Each row was made from one path, in order. Every step used is in the known rows, and no mark comes twice. Write each row's path.
(in the rows, 128 means zero)
Known rows:
nizu -> debop: [108 169 164 129 115 170 204 134 136  75 164 120 110  71 123 149 178 123
  83]
debop -> noreg: [122 168 156 143 137 137 166 110 178 121 132 137 168  88 142 119 141 130
 129]
debop -> bokoz -> tori: [120 152 171 143 110 132 133 151 127 135 145 126 171  69 118 168 142 151
 106]
noreg -> tori -> fevol -> debop: [114 150 105 125 182 118  73 102 169 147 125 163  50 148 180 129 139  90
  91]
debop -> bokoz: [118 158 158 158 127 170 132 113 135  96 141 139 144  85 100 133 158 144
 115]
nizu -> debop -> bokoz -> tori: [ 97 138 182 132  83 152 203 163 119  87 156 113 164  62 114 193 186 143
  82]
tuma -> noreg -> tori -> fevol -> debop -> bokoz: [ 95 163 132 141 147 129  90  64 127 168 131 161  66 120 134 140 161 122
  83]
fevol -> debop: [123 172 146 127 169 129 120 103 164  93 147 158 117  58 113 132 141  97
 104]
rofim -> debop -> noreg -> tori -> fevol: [124 148 107  96 167 125 167 101 143 151 129 154 129  87 201 108 148 143
 123]
tori -> noreg -> debop -> bokoz: [ 99 147 107 110 150 163  97 112 110 150 165 126  30 109 152 107 125 125
 130]
rofim -> debop: [138 183 125  97 166 153 176 107 116 122 160 145 120  29 149 103 141 153
 113]
metuk -> noreg: [112 169 155 164 139 140 146  92 136  87 177 127 119 118 134 114 138 136
 106]
rofim -> debop -> noreg -> tori -> bokoz: [128 149 108 112 171 120 160  98 123 131 123 161 147  74 190 110 151 140
 111]
noreg -> debop -> bokoz -> tori -> fevol: [123 129 120  83 137 149  74 124 133 169 160 107  73  69 134 144 131 127
  88]
rofim -> debop -> bokoz: [127 156 133 113 145 164 172 107 100 101 148 146 152  30 125 118 161 165
 119]
fevol -> debop -> noreg -> tori -> bokoz: [110 137 128 142 173  96 105  95 170 100 110 176 145 104 153 139 151  86
 101]
tori -> fevol -> debop -> noreg: [133 141 123 120 186 127 104 101 189 154 115 133 123 104 143 115 156 106
 121]
nizu -> debop -> noreg -> tori: [ 84 142 162 135 105 138 216 127 158  75 141 139 134 111 165 163 181 114
  96]

Write each row's path:
[109 136 112 135 170 126  73 101 158 135 119 166  68 150 165 139 152 100
  95]	noreg -> tori -> fevol -> debop -> bokoz
[114 140 135  89 120 144  94 124 124 141 171 117  89  50 124 154 124 129
  90]	noreg -> debop -> bokoz -> tori
[108 162 136  96 128 146  86  85 105 201 164 113  60  58 110 138 141 146
  77]	tuma -> noreg -> debop -> bokoz -> tori -> fevol
[ 98 145 146 134 157  98 129  97 184  91 124 176 142  96 156 146 143  89
 114]	fevol -> debop -> noreg -> tori
[121 145 125 154 156 114 116 103 158 133 110 158 136 138 179 119 149 112
 103]	debop -> noreg -> tori -> bokoz
[130 133 122 126 178 150  83 104 160 140 120 136 111  99 114 122 167 116
 111]	tori -> fevol -> debop -> bokoz
[113 152 155 130 159 114 147 100 182  90 130 157 168  64 125 136 148  98
 124]	fevol -> debop -> noreg
[130 145 143 105 160  88 110 153 176 199 128 121 155  84 160 158 132 118
 105]	bokoz -> tori -> fevol -> debop -> noreg
[129 138 150 134 130 137 107 151 135 172 132 116 150  93 126 155 151 150
 104]	debop -> bokoz -> tori -> fevol
[ 88 135 173 134  91 148 198 169 105 107 156 111 139  85 136 182 179 141
 102]	nizu -> debop -> bokoz -> tori -> noreg
[110 196 137 102 139 159 107  59 115 162 180 129  34  49 109 114 129 131
  77]	tuma -> noreg -> debop
[137 155 138 103 166  98  93 155 163 200 137 120 123  80 154 154 126 118
  90]	bokoz -> tori -> fevol -> debop
[105 147 157 144 119 128 128 161 112 161 144 125 143  99 145 155 133 151
 126]	debop -> bokoz -> tori -> noreg
[116 178 146 121 142 104 128 173 127 206 159 121 105 102 182 143 102 136
 117]	bokoz -> tori -> noreg
[ 90 120 129 161 150 115  98  81 142  95 146 150  94 173 161 136 157 118
 100]	metuk -> noreg -> tori -> fevol -> debop -> bokoz
